(in the rows, 128 means zero)
Known rows, with every way that one mark hangs from another
kifelif(perud): [123 119 130 133 142 120 146 118 104 107 126 133 131 128 132 122 124 147
 162 121 118 160 119 132 129 136 142 116 102 117 153 115 120 127 117 110
 135 119 148 149  94 137 127 137 112 116 138 125 140 157 116 143 135 111
 132 148 128]
seki(pavuvi ritas(bosule)): [ 88 168 160 108 123 130 124 140 143 102 135 118 113 122 120 115 134 161
 119 119 110  64 140 153  85 130 129 151 118 106 200 120 108 117 109 119
 130 117 143 167 104 188 103 155 124  92 109 141 118 128 142 107  99 139
 127 175 112]
kifelif(ritas): [139 161  99 113 133 124 142 117 135 113 136 126 139 146 151 126 125 113
 145 122 127 144 119 118 106 148 140 132 149 146 132 133 112 139 126 143
 125 115 141 162 128 149 139 126  97 133 149 111 152 136 124 114 100 129
 143 107 150]
kifelif(perud(gafo(ritas))): [145 150 105 132 143 132 157 104 119 106 125 123 149 106 118 127 139 145
 160 159 168 160 150 128 132 117 126 110 112 131 145 122 146 126  56 144
 174 103 133 131  84 136 141 117  66 115 138 112 126 148 126 139 127  89
 106 173 116]
kifelif(perud(gafo)): [125 130 131 133 144 132 161  92 108  92 139 128 140 107 129 128 141 168
 149 157 139 159 135 151 140 119 120  87 110 115 137 128 127 109  90 126
 161 111 133 152 102 127 152 128  83 106 122 123 135 173 141 149 128 126
 125 160 112]
kifelif(perud(gafo(ritas(bosule) zomo))): [134 131 124 123 144 112 133 109 104  79 121  87 127  62 104 134 116 124
 167 155 196 143 183 160 107 101 139 103 146 142 180  93 103 144  31 152
 170  93 107 187  66 124 135 119  83 158 146 119 115 104 135 137 126  68
  93 177 111]
nupo(gafo(perud ritas(kuben))): [176 129 100  78 164 122 137 133 146 125  54 104  64 137 142 150 147 108
 143  96 151 133 167 111  90 141 148 126 161 152 136  85 166 131 101 121
 137 107 122 110  93 173 181 122  99 151 180 132 108 112  91  74 122  83
  82 123 110]
pavuvi(kuben(ritas(bosule gafo seki)) nusu): [130  50 145 163 170  93  73 130 197 136 122 137  69  73 158  71 122 106
 114  96 163  95 130 186  96 101 123  51 154 128 158 105  97  88 202 103
 150  77  83 163  35 159 141 165 165 169  97 144 110  53  94 122  86 133
 116 167 134]
pavuvi(kuben(ritas(gafo(zomo) seki))): [129 111 164 163 160  72  86 162 172 130  92  86  64  69 151 129 138  99
 113 125 163 131 144 134 131 143 120  46 159 101 194 112 122 120 187 113
 165 105  88 176  79 127 130 149 136 179 147 172 104  72  88 119 126 135
 130 162  94]
kuben(ritas(gafo seki(pavuvi))): [112 148 183 148 176  85  94 158 167 100  93  86 112 101 134 140 177 154
 124 107 125 108 123 114 125 142 105  97 124  94 179 126 126  98 187 119
 151  56 122 135 101 177 121 167 100 130 117 142  75 126 123 106 101 152
 160 177  98]
pavuvi(kuben nusu): [130  86  82 116 134 156 145 135 150 160 148 120  87 133 140  98 105  96
 114 123 125 118 124 159 109 127 149 104 109 162 108 148  94 127 151 139
 148 159 101 111  76 106 146 119 163 125 112 133 160 104  99 148 130 128
  99 131 138]
ritas(gafo(perud) kuben(pavuvi) seki): [172  86 178 104 169  87  87 102 165  93  56 100  90 120 138 173 202 163
 132 128 125 138 106 154 130 147  94  65 139 118 158 112 143 109 180  99
 141  47 105  98  76 200 188 147 102 172 178  95  92  96 127 100 127 105
 136 174 139]
nupo(gafo(ritas(bosule kuben(pavuvi)) zomo)): [123 153 151  55 141 101 102 137 112 129  65  62  82  82 133 176 103 130
 148  98 204 117 184 146  67 125 143 106 189 137 146  98 101 153  57 141
 130  77 119 158  82 185 147 131 120 190 170 126 114  50 100  52 104  67
  86 149 133]
seki(pavuvi): [112 155 133 101 150 146 144 147 125 107 127  99 129 136 108 149 142 143
 127 124  98 113 135 124 120 150 141 141 103 122 147 140 113 133 128 145
 131 127 143 116 127 138 111 141 111 100 121 127 124 152 133 125 117 135
 136 154 108]
kuben(pavuvi ritas): [115 164 174 113 131  93 148 152 148 144 143 132 157 137 129 122 127 175
 145 146 146 119 124 134 106 136  94 123 111 155 131 136 126 127 122 129
 112  94 162 125 119 161 136 157 148 129 128 141 112 102 106 100 107 170
 142 164 136]
gafo(ritas(seki) zomo): [137 121 109 119 125  83 102 144 126 127  82  47 107 112 121 157 129  88
 123 131 161 152 162 104 140 135 133 138 171 135 170 105 127 143 113 148
 134 107 110 133  91 115 124 131  86 180 177 116  89  87 109 122 153  90
 104 171 129]
gafo(perud ritas(seki(pavuvi(kuben))) zomo): [154 120  74  81 179 110 146 170 157 109  68  26  63 138 114 167 156  65
 141 126 118 128 172 121 105 190 152 128 127 151 201  90 134 156 126 153
 157 124 101 120  41 117 142 140  71 150 202 142  89 105  87 131 151  85
  88 191  99]
nupo(gafo): [119 153 130 120 146 132 133 145 128 133  82 122  97 130 145 125 114 133
 125  98 142 118 152 125 120 128 150 126 143 127 112 118 140 128 126 113
 121 123 129 143 146 146 139 138 117 120 136 156 131 130 113  94 111 123
 120 102  95]
seki(pavuvi ritas): [ 91 180 151 109 114 141 150 148 146 119 128  99 119 145 128 133 146 164
 103 136  90  98 123 122 106 143 127 156  93 111 181 141 130 123 119 125
 132 131 148 126 126 170 103 149 118  83 116 135 126 146 131 114 117 158
 135 173 101]
nupo(gafo(perud ritas zomo)): [171 165 101 105 160 116 151 160 134 102  47  62  73 129 124 157 122  92
 134 107 171 129 175 101  85 138 159 148 157 175 166  81 142 173  71 136
 119 123 110 127 128 127 159 123 104 170 203 167 115  99  93  93 149  73
 102 116  82]
seki(ritas): [113 152 143 136  93 119 130 127 141 134 131 125 117 138 150 115 131 158
  99 133 118 114 119 123 116 117 114 151 125 116 165 128 144 126 130 113
 131 139 140 141 132 150 125 142 134 109 124 149 130 126 127 120 129 153
 130 144 117]
ritas(bosule gafo(perud zomo)): [175  98 167 141 170 107  90 123 149  52  87 102  83  79 114 151 149 109
 130 124 153  90 145 162  86 120 129  89 155 131 199  87 106 146 135 114
 142  99  76 166 116 147 153 115 141 187 160 152 109  82 130 117 133  81
 154 124 107]
bosule(ritas(gafo kuben)): [140 101 176 131 173 119  74 106 153 126 135 132 113  76 141 157 181 135
 124 123 156 119 116 129 126 116 120  65 143  99 124 136 125 125 164 112
 170 115  91 150 122 149 167 113 148 160 115 104  74 114  98  99 117 139
 138 138 160]
pavuvi(nusu): [134  98 116 125 123 138 133 129 139 142 145 113 126 136 122 118 113 128
 107 128 122 125 117 141 117 102 125 139 123 163 107 140  94 125 134 138
 123 135 118  96 115 108 143 131 157 127 117 129 139 114 132 141 128 130
 121 131 143]
perud(gafo(ritas(kuben seki(pavuvi)) zomo)): [129 125 122  72 152 102 116 119 125 112  84   4  94  87  99 212 168 136
 109 154 151 154 175 121 140 145 119 107 169 122 166 125 120 107  78 167
 176  78  95 121  56 134 150 126  45 166 161 106  67 115 132 126 131  97
  82 225 117]
pavuvi(kuben(ritas(bosule seki)) nusu): [114  44 115 133 152  98 108 146 176 156 146 131  67 115 150  72  96 104
 118 103 145  98 139 186 101 112 121  87 143 160 151  99  97  83 179 108
 127  98 105 161  26 138 149 177 161 152 106 150  99  64 101 144  94 142
  81 179 146]
gafo(perud ritas(bosule kuben(pavuvi) seki)): [166  76 127  64 165  82  97 106 156 118  75  97  99 130 127 159 162 129
 161 121 156 119 147 156  87 147 105 121 164 157 159  78 139 113 121 110
 117  42 124 107  26 209 179 148  95 190 192  75  69  67 122  96 112  66
  75 194 177]
kuben(pavuvi ritas(bosule seki)): [111 121 182 124 145  66 103 144 151 130 128 127 135 125 135 115 129 169
 150 126 160 109 137 170 114 119  92 109 145 140 157 103 121  92 137 110
  95  38 151 152  64 192 139 188 136 153 132 129  79  82 125  99  92 142
 111 191 152]

Rows
[138 129 119 124 128 111 117 115 127 101 127  81 121  61 103 146 121 112
 129 160 202 110 187 163 104 106 122 119 169 149 159 110  99 138  41 164
 158 103  91 171  98 122 135 109 101 169 143 124 107  78 137 123 121  88
 102 164 113] : perud(gafo(ritas(bosule) zomo))
[171 129  95 112 138 111 147 142 133 100  90  67 111 132 104 158 140  86
 141 132 152 134 150 109 102 147 136 153 139 175 179  93 134 169  83 153
 135 134 113 116 108 107 152 111 111 174 190 144 107  95 111 123 155  89
 116 141 114] : gafo(perud ritas zomo)
[107 101 164 110 100 114  92 102 140 130 135 139  83 102 150 123 130 157
 117 114 134  99 128 160  82 100 120 121 171  98 182 107 134  92 120  97
 128 111 122 175  84 193 143 138 153 139 112 117 108  93 135  99 100 132
 103 164 155] : seki(ritas(bosule kuben))
[ 93  96 145  70 115 134 119 124 154 127 139  90  86 117 118 130 138 163
  95 114  99  79 124 178  65 105 130 136 141 137 173 134  85  93 123 125
 138 107 129 133  61 184 136 145 158 111  95 118 119 105 140 124  93 143
  97 190 147] : seki(pavuvi(nusu) ritas(bosule kuben))
[165 105 177 162 173  94 100 124 186  76 114 155  95  94 131  93 157 135
 146 112 155  76 132 155  82 118 104  88 145 136 191  79 135 113 158  98
 133  71 110 158 103 186 157 144 148 158 127 158  90  88 123  99  96 120
 151 138 111] : kuben(ritas(bosule gafo(perud)))
[135 110 125  89 145 106 131  71  86  69 145  82 102  73 133 166 126 139
 169 144 167 178 142 177  82 130 137  68 186 136 183 104  86 118  65 139
 161  84 112 234  62 156 168 121  80 166 148 106 135 128 137 129  93 105
 106 154 157] : kifelif(perud(gafo(zomo)) ritas(bosule kuben))
[ 98 118 151 124 147 149 109 136 195 113 130 118  64  92 144  90 134 136
  94 105 112  48 123 187  58 125 140  93 100 108 196 139  84 125 163 117
 169 120  91 151  75 181 107 135 160 109  94 143 156  87 116 112  91 126
 124 166  99] : seki(pavuvi(kuben nusu) ritas(bosule gafo))
[117 135 124  98 162 111 108 130 136  88 102  31 110  78  95 170 144 125
 126 150 176 109 189 153 123 132 121 124 162 131 184 110 104 116  68 167
 162  68  94 157  67 140 128 148  56 152 149 111  69 104 151 125 119  75
  91 208 106] : perud(gafo(ritas(bosule seki(pavuvi)) zomo))
[120 130 115  94 166 110 100 141 150 109  88  86 115 111 110 140 147 109
 149  96 143  97 161 126 113 144 136 154 148 120 179  96 119 115 117 136
 134  63 126 143  52 179 109 162  71 129 137  82  80 102 135 110 109  78
  92 189 132] : gafo(ritas(bosule seki(pavuvi)))
[112  72 117 127 143 121 132 145 170 152 171 153  83 115 137  59  87 102
 131 106 150  87 139 182  76 103 136  93 130 167 140 109  93 110 149 128
 126 124 113 153  59 137 136 150 188 139  90 163 125  68  91 131  81 148
  94 154 146] : pavuvi(kuben(ritas(bosule)) nusu)
[158  90 185 128 131 118  77  93 172  81  90 146  58  87 149 127 178 150
 114 110 129  82 119 166  72 113 112  89 160 106 215  90 147 109 154  80
 147  90  89 161  96 217 172 128 139 160 137 124 103  92 138  89 104 115
 128 156 129] : seki(ritas(bosule gafo(perud) kuben))
[141 139 100 127 158 107 150  91 113  87 123 107 136 130 153 142 149 146
 153 149 133 191 123 147 145 144 128  87 148 124 155 121 128  99 116 132
 154  64 141 184  78 148 167 151  36 123 152  95 135 172 138 147 106 121
 124 163 134] : kifelif(perud(gafo) ritas(seki))
[131 103 134 161 151 120 116 145 189 151 139 137  79  94 145  81 114 113
 111 120 148 103 119 150  96 114 125  62 118 145 129 134  98 119 180 134
 164 130  89 127  88 133 135 134 173 142  98 167 139  77  84 125 103 150
 136 140 114] : pavuvi(kuben(ritas(gafo)) nusu)
[117 145 193 142 201  96  78 160 152  91 101  45 118  86 117 182 189 129
 114 123 142 114 137 112 152 144 129  92 131 101 177 138  92 146 161 134
 159  94  88 164 122 123 139 150 108 160 154 131  51 132 106 117 140 131
 153 176 116] : bosule(ritas(gafo(zomo) seki(pavuvi)))
[ 95 121 144  73 103 145 133 131 146 139 139  73  91 148 122 150 144 169
  83 129  83 112 101 136  89 118 120 145 115 142 161 157 101 104 124 133
 148 125 134  97  87 156 137 143 146 100  99 129 123 126 136 124 117 165
 107 185 142] : seki(pavuvi(nusu) ritas(kuben))
[139 129 113 128 153 125 133  94 119  91 137 132 138  75 118 111 130 139
 173 140 187 127 170 159 109 103 132 105 135 129 162  95 122 119  56 141
 167  85 128 170  60 156 135 122  74 131 125  95 123 128 136 133 107  76
  92 176 125] : kifelif(perud(gafo(ritas(bosule))))
[150  88 146 108 164  81  38  80 159  99  96 117  79  84 169 144 148 116
 142  92 151 138 124 154 102 131 124  60 215  87 168 104 111  97 173 106
 150  36  91 198  66 217 153 134  83 183 136  75 105  90 140  86  73  96
 129 136 175] : kifelif(ritas(bosule gafo kuben seki))
[111 157 170 132 173 108 125 178 162 110 121  72  73  73 124 138 134 110
 125 134 144 104 151 133  92 166 141  72 113 105 201 136  97 144 152 150
 179 130 103 163 106 132 107 138 138 141 132 184 116 103  86 106 111 137
 154 160  70] : seki(pavuvi(kuben(ritas(gafo(zomo)))))
[ 91 127 157 118 162  85 109 162 151 105 123  96 112 118 118 116 140 148
 139 105 130  85 146 142 110 133 123 127 140 124 181 101 115  84 144 119
 117  59 142 168  60 171 125 193 110 134 116 139  66 113 133 118  87 145
 117 201 123] : kuben(ritas(bosule seki(pavuvi)))
[180  98 153 150 174 119  92 102 159  59  95 152  99  89 128 121 156 122
 144 112 142  86 136 159  89 127 127  93 141 125 172  85 122 134 159 102
 147  90  94 146 117 174 156 121 127 156 144 130 111 101 145 111 114  89
 148 118 114] : ritas(bosule gafo(perud))
[127  45 144  99 138  88  70 101 130 123 103 109  80 102 137 140 140 125
 133 100 143 128 136 160 126 116 117  97 192 108 150  89 127  78 142  97
 126  65 107 163  47 181 150 153 125 167 125  91  78  91 144 122 101 105
  87 169 174] : ritas(bosule kuben seki)
[137  92 172 154 161  96  47 107 157  95  85 136 100  72 139 123 148 124
 121  97 156 100 133 159 129 114 113  81 171  79 169  98 113  97 176  90
 146  59  90 167  94 178 133 147 110 167 122  98  96  81 147 113 114  93
 135 145 126] : ritas(bosule gafo seki)
[115 109 161 117 125  83 128 144 164 155 126  92 142 158 136 116 122 173
 110 134 128 138  96 151 124 109  88 123 122 185 123 136  97  96 152 133
 110  61 152  89  78 145 151 189 155 149 131 132 100  81 115 130 116 167
 122 194 158] : kuben(pavuvi(nusu) ritas(seki))
[170 111 109  76 171 117 122 119 143 115  64 117  56 110 139 134 133 102
 155  75 173  98 177 138  74 129 151 117 183 149 152  66 153 120  91 105
 124  82 109 144  77 195 184 122 108 171 168 123  93  88 103  68 102  61
  73 129 130] : nupo(gafo(perud ritas(bosule kuben)))
[142 177 181 127 148 115 128 149 161  57  75  55  85 121 118 164 179 153
  95 144  99  93 127 124  83 156 125 128 110 121 240 127 123 157 135 126
 157 124 105 132 141 157 141 126 120 136 165 175 116 127 131 111 146 136
 167 159  66] : seki(pavuvi ritas(gafo(perud zomo)))
[126  98 171 108 175 107  72 118 150  98  72  72  85  92 124 182 187 146
 114 110 111 128 120 125 135 148 118  81 151  68 164 131 129  88 183 112
 167  63  99 121  81 182 134 147  81 140 127  93  82 126 137 105 110 117
 136 173 124] : ritas(gafo kuben seki(pavuvi))
